(in the rows, 128 means zero)
Known rows, with every step that occurs
D-Y-S: [145 113  94 123 140 117 135 158 130 105 104 120 120 123 124 118 128 120
 145 164 201 114 132 111 145 114 113 112 120 101 139 166  91 153 167 146
 129 126 157 128 110]
S-Y-A: [140 108  99  92 141 131 147 169 158  95 119 122 143 127 115 127 145 123
 110 151 155 117 146  87 150 120 115 141 153  99 149 163  74 131 126 149
 108 130 118 140 100]
S-Y-L-D: [167 154  90 113 147 135 151 157 165  94  70 140 161 157  60 121 109 116
 125 156 192  94 172  90 163 142 152 150 140 116 138 144  99 122 131 133
  85  87 154 114  79]
C-Z-R: [130 132 124 146 127  99 123 103  79 111 124 162 174 143 142 145 118 140
 116  85  92 113 128 140 115 176 150 178 150 135 155 137 198  90 145 103
 137 163 137  94 135]
F-Y-A: [156 123  98  88 135 139 135 166 156 118 127 115 117  95 114 129 130  94
 100 141 153 118 124  91 163 125 153 136 156 114 145 174  83 135  99 149
 132 121 133 162  94]
Y-A-B: [140 120 106 120 132 151 139 131 167 109 150 124 139  47 130 149 137 143
 123 141 113 113 118 106 153 107 127 140 136 124 138 151  71 123  92 120
 167 122 107 134 121]
L-Y-V: [120 135 107 136  96 142 134 161 128 129 110 143 146 109  98  98 117  82
 115 155 181 101 145  95 128 126 124 131 158 132 103 163 137 136 146 100
 111 119 123 109 105]
Y-V-D-L: [157 179  56 102 147 122 138 155 136 142  75 142 160 121  70 125  77  90
 128 140 188 113 175 105 173 106 144 123 128 157 125 201 120 122 104 107
  94 140 132  83  65]
S-Y-L: [167 145 100 115 173 129 149 165 144 105 104 128 143 170  84 116 128 130
 114 151 173  89 161  95 137 131 142 126 127 120 153 153  94 113 151 143
  90 103 165 129  96]
V-Y-L: [156 147  84 117 153 120 130 162 169 124  87 114 146 144  86  98  90 112
 119 127 165  95 171 112 156 125 145 110 137 144 123 171 100 129 149 121
 100 117 161 125 104]
C-L: [130 167 107 125 136 118 130 100 110 125  98 134 148 137 131 138 109 118
 106 120 149 146  99 144 165 112 144 131 128 140 138 111 145 117 151 141
 129 130 129 107 121]
H-Y-A: [177 114  89 104 106 156 124 145 154 134  94 118 123 106 133 120 145 114
  98 150 135 146 113 103 144 106 127 136 159 101 118 169  88 149 131 118
 134 129 126 161 114]
S-Y: [141 112 137 106 142 126 141 158 130 103 118 122 137 154 118 121 139 138
 115 146 151 112 138 108 135 129 115 128 134 106 137 138 103 133 149 157
  95 125 132 144 112]
H-Y-V-D: [195 131  82  99 117 160 138 143 122 158  79 119 134 120  94 105 110  86
  96 164 175 135 135 104 149 114 125 122 160 140  90 191 110 152 124 119
 105 134 140 109  79]
Y-L-D: [159 172  86 134 135 132 139 127 164 116  83 150 157 121  77 131  98 105
 141 139 165 110 161 105 156 140 166 155 134 135 131 129 124 118 108 104
 115  94 155 105  99]
A-B-E: [165 138 170 150 139 153 117 117 140 118 156 137 137  38 135 157 143 165
 129 157 114 124 106 134 123 102 114 120 102 136 103 140  93 127 104 115
 173 121 107 132 144]
Z-R: [129 122 125 140 127 111 131 113  90 118 136 140 145 124 143 137 130 132
 126 122 109 113 129 139 107 151 150 142 133 123 146 128 168 111 141 118
 132 144 134 120 128]
H-Y-L-D: [208 162  84 127 112 160 131 132 153 131  47 136 145 128  84 113 109 107
 118 150 173 121 137 103 154 129 159 146 143 115 108 146 119 138 134 102
 113  85 163 135  92]
D-L-Y: [126 155 108 142 105 130 127 166 148 106  72 150 147 129  92 117  98 125
 133 133 158  96 157 114 162 106 143 137 109 108 129 162 138 137 177 104
 105 115 114 119 105]
B-E: [157 141 154 143 140 140 111 124 129 126 138 146 138  93 130 141 133 137
 133 149 125 147 121 137 113 117 119 126 113 136 113 145 120 127 120 119
 140 137 118 132 133]
F-Y: [155 125 138 102 136 139 131 154 130 129 122 111 107 123 115 123 124 110
 105 134 150 113 115 113 143 133 151 121 138 126 131 144 114 137 122 157
 120 115 145 158 109]
B-H: [161 145 150 142 134 127 134 119 147 125 149 128 121 104 135 144 139 129
 124 138 125 153 124 123 117 113 139 118 114 141 102 109 117 141 123 129
 134 132 141 137 133]
A-D-L-Y-S: [169 154  65 122 121 140 107 193 168  96  62 157 154 111  89 137  90 152
 150 154 182  93 174  87 189 104 144 121 125 114 132 214 107 163 181 125
  98 109 138 108  96]
F-Y-V-D: [171 135  93  79 140 143 146 163 130 145 114 112 124 110  74 118  94  60
  98 156 195 107 143  94 164 130 154 120 160 157 119 196 103 136  87 147
  97 127 147 111  66]
Q-Y-V: [142 142 103 104 116 145 134 145 138 137 120 114 138 104 103  77 125  72
 117 153 175 110 127  94 115 143 125 121 160 130 122 163 109 122 122 145
 123 136 144 130 118]
S-Y-A-B-H: [187 123 130 115 152 153 159 153 188  83 158 121 136  51 128 161 159 158
 105 167 136 119 125  84 146  93 118 129 133 111 117 144  31 142 107 141
 141 123 119 148 109]
Q-Y: [136 125 133 113 115 138 128 134 155 114 122 108 125 113 112  95 129 108
 129 142 135 114 118 119 125 141 127 123 133 109 142 142 109 133 144 159
 128 134 140 138 139]
D-L-Y-A-B: [132 144  83 137 108 148 140 168 185  89  96 142 156  48  95 141 107 139
 129 144 147  78 146  93 183  86 139 144 117 102 132 188  79 132 139  95
 145 112  93 123  99]
S-Y-A-D-L: [180 153  65  82 152 146 141 189 193  92  70 152 159 128  87 136  97 156
 123 141 161 102 169  62 197 103 130 137 135 105 162 213  59 141 132 156
  85 141 120 143  74]
C-L-D-Y-A: [132 163  59 110 103 121 154 106 169  85  49 151 163  92  97 130  88  78
 122 145 218 137 107  99 208 106 138 161 134 100 144 143  96 137 147 137
 137 139 119 115  75]
B-H-Y-L: [240 162 115 143 147 156 131 131 156 140 100 123 122 121 111 120 140 125
 104 160 150 140 129 101 123 102 162 119 116 132  92 134 103 145 146 111
 125 100 182 153 112]
A-S-Y-V: [149 140 110  77 149 135 160 184 128 122 117 137 153 131 101 119 138 115
 114 143 213 117 152  86 147 105  97 128 158 122 132 186  91 115 122 150
  86 109 153 143 103]
Y-A-D: [159 127  86 103 129 159 125 143 182 115 123 148 137  91 120 140 111 135
 130 134 121 132 139  80 165 122 131 142 147 128 147 182  82 144  99 132
 130 144 119 133 111]
H-Y: [177 117 127 119 110 150 118 133 121 142  89 116 118 133 132 107 141 130
 106 142 135 138 107 124 130 115 123 125 137 111 103 142 121 152 153 127
 125 120 138 157 125]
A-D-Y: [151 123 124 129 128 152 139 137 172 109  98 146 119 121 106 111 101 144
 134 140 164 105 122  87 158 124 109 123 107 110 136 171  90 160 158 158
 123 153 142 148 107]
D-Y-V: [135 134 101 127 132 135 152 141 129 131 106 133 129 120 107  85 114  82
 126 155 208 108 126  93 122 124 110 118 131 123 119 169 111 134 143 124
 123 140 152 134  93]
Q-Y-L: [164 155  99 120 148 137 135 142 166 119 112 114 136 128  83  89 115 102
 128 145 160  91 148  98 130 144 153 129 126 122 154 157 102 113 141 144
 122 113 170 124 122]

Rows
[174 152 107  97 177 128 161 178 156  99 107 137 147 152  82 134 134 143
 127 137 195  98 174  91 163 107 129 136 122 115 162 178  84 107 144 151
  86  88 179 143 108]  A-S-Y-L
[156 162  77 116 131 124 136 152 190 110  53 131 166 124  62 107  71  95
 132 135 184  97 175 106 181 135 150 135 149 135 108 158 105 138 134 108
  95 100 147 113  90]  V-Y-L-D
[157 145  96 144 161 130 149 137 154 111  98 136 129 144  88  96 110 111
 137 147 194  86 145  98 144 127 141 122  98 115 148 154 101 123 162 127
 125 121 173 131  93]  D-Y-L
[147 114 109 104 118 160 138 140 190  96 148 104 135  33 114 118 139 118
 122 150 123  96 111  94 148 117 122 137 142 103 147 163  49 129 108 146
 167 134 115 142 131]  Q-Y-A-B
[135 122  95  99 130 133 157 161 178  95 117 136 129  86 113 130 132 119
 142 132 198 125 137  88 180  83  98 139 115  90 156 201  66 137 132 146
 140 130 143 159 107]  D-Y-A-S
[141 148  72 134 119 114 114 190 138  97  69 143 148 125  98 130 110 127
 146 153 189 101 170 112 167 102 146 121 125 111 130 186 121 146 183 110
 107  97 136 102 101]  D-L-Y-S
[166 140  79 128 163 134 159 139 167 107  85 129 134 140  60 113  88 107
 138 154 196  89 166 105 170 122 142 130  96 126 155 184  91 131 147 135
 106 135 168  95  71]  V-D-Y-L
[131 111 102 135 105 125 114 179 131  98 110 131 136 116 113 132 133 119
 136 167 172 110 155 114 147 121 125 130 148 107 123 166 120 149 172 121
 117 101 136 102 120]  L-Y-S
[250 172 118 149 127 180 141 114 185 121  86 133 139  53  93 148 129 136
 111 167 159 123 117 100 150 101 162 139 124 134  74 120  77 150 111  97
 152  73 162 143 102]  A-B-H-Y-L-D
[136 149  92 125 102 138 155 138 147 120  73 153 151 101  82  92  94  68
 132 161 226 110 133  90 143 131 118 140 142 117 108 156 112 139 125 115
 120 125 137 121  78]  L-D-Y-V
[227 130 112 123 125 144 117 151 129 134 110 114 111 101 150 143 164 138
 114 172 162 165 116 117 124  97 136 104 144 121  82 145  90 175 151 129
 133 105 166 147 121]  B-H-Y-S
[136 113 117 120 130 130 151 132 154 104  94 124 128 126  89 119 100 113
 136 149 175 109 143 116 169 120 110 125 101 110 136 172  98 152 151 150
 107 155 134 109  87]  V-D-Y
[162 128  94  64 153 133 166 191 144 116 109 136 158 126  72 140 116 107
 115 156 221 114 178  86 182 102  99 131 154 132 133 219  83 121 113 159
  70 125 147 107  76]  A-S-Y-V-D
[171 136 163 150 135 149 137 110 157 117 166 124 123  50 139 162 144 159
 122 143 112 131 107 124 124  99 130 117 108 142  94 107  83 144 107 124
 160 119 124 138 141]  A-B-H
[141 150  59  92 110 131 147 194 200  80  70 157 166  81  60 160  85 119
 146 134 194 107 200  93 239  66 127 154 120 105 151 248  91 131 134 114
 100 123 115  98  75]  V-D-L-Y-A-S
[134 186  66 117 107 128 157 108 130 118  45 156 168 109  85 105  77  56
 115 151 252 126 102 102 179 117 137 143 142 131 119 140 124 128 151 126
 119 127 139 100  66]  C-L-D-Y-V
[133 172  80 137 104 135 134 175 131 132  70 157 162 118  82  98  92  87
 126 142 198  91 166  92 149 109 143 126 139 130 115 183 138 126 156  85
  98 116 125 106  80]  D-L-Y-V
[151 161  81 116 148 117 136 145 148 121  78 136 146 132  84 146  77 129
 139 127 152 114 168 128 185 105 144 129 106 139 139 179 123 128 124 126
 100 145 122  90  83]  V-D-L
[219 128 161 141 118 174 131 116 148 131 130 115 109  54 145 145 154 162
  99 159 119 140  83 119 122  85 127 111 115 124  70 117  78 168 133 123
 160 113 136 168 134]  A-B-H-Y
[214 128 110 118 113 160 129 135 166 129 116 121 118  82 142 137 156 118
  99 159 134 167 113  96 135  89 136 130 144 111  91 151  78 160 126 120
 141 130 136 166 112]  B-H-Y-A
[143 143  82 108 135 137 142 141 128 148 119 131 146 114  87 126 101  82
 119 154 170 125 156 108 149 127 128 128 150 161 120 181 119 126  93 120
 107 137 131  82  83]  Y-V-D
[174 136 123 133 136 152 142 124 186 105 169 127 130  19 140 168 148 139
 118 153 114 137 116 100 138  93 134 131 123 133 106 134  54 137  87 119
 172 125 119 141 127]  Y-A-B-H
[136 132  94  90 129 130 145 156 169 111 138 138 138  84 122 156 135 126
 135 125 159 145 145 101 171  88 115 149 142 116 152 187  86 118 101 130
 136 116 131 145 127]  Y-A-S
[151 159 104 135 108 153 122 171 177 104  67 166 150 116  83 124  77 150
 136 127 153  88 156  89 185 110 144 132 112 117 130 186 123 154 172 119
  97 128 116 121  98]  A-D-L-Y
[147 117  86 101 133 105 115 182 145 115  93 108 136 125 121 118 112 121
 129 143 174 117 158 125 158 116 115  96 162 129 111 179  92 160 158 140
 108 124 144 123 117]  V-Y-S
[144 156  73 115  95 156 125 136 181  90  82 165 161  90 104 139  87 113
 106 141 160 128 123  82 209 104 145 154 150 121 145 180 106 143 166 136
 121 139 106 104  98]  C-L-Y-A-D
[129 125  81 115  99 136 153 140 186  88  77 148 144  83  93 118 109  90
 140 150 192 118 136  88 173 119 122 157 136  88 137 164  83 149 126 124
 134 132 121 135  84]  L-D-Y-A
[172 124 125 141 135 154 162 128 197  91 149 128 121  22 127 143 143 136
 123 164 159 119 105  90 148  81 117 125  99 107 113 149  39 152 119 130
 174 140 130 155 112]  D-Y-A-B-H
[152 106  78 111 144 116 137 163 141  95  95 119 125 118  99 133 110 117
 145 172 203 116 159 111 175 114 113 116 115 109 143 197  83 161 153 153
 114 143 154  93  83]  V-D-Y-S
[206 167  54  97 128 150 135 162 127 157  40 130 148 127  77 110  88  91
 104 157 193 127 151 103 175  95 142 118 142 141  99 211 113 140 130 108
  91 132 143 108  60]  H-Y-V-D-L
[135 123  84  74 124 123 142 182 194 105 106 120 147  87 110 132 114 115
 127 116 173 129 162 101 192  83 100 127 156 115 128 212  66 138 124 137
 115 128 125 155 120]  V-Y-A-S
[222 135 115  97 119 161 138 152 180 117 120 131 122  68 139 154 159 133
 109 148 160 179 123  93 162  59 120 132 138 107  99 177  66 152 118 130
 144 110 153 182 124]  B-H-Y-A-S
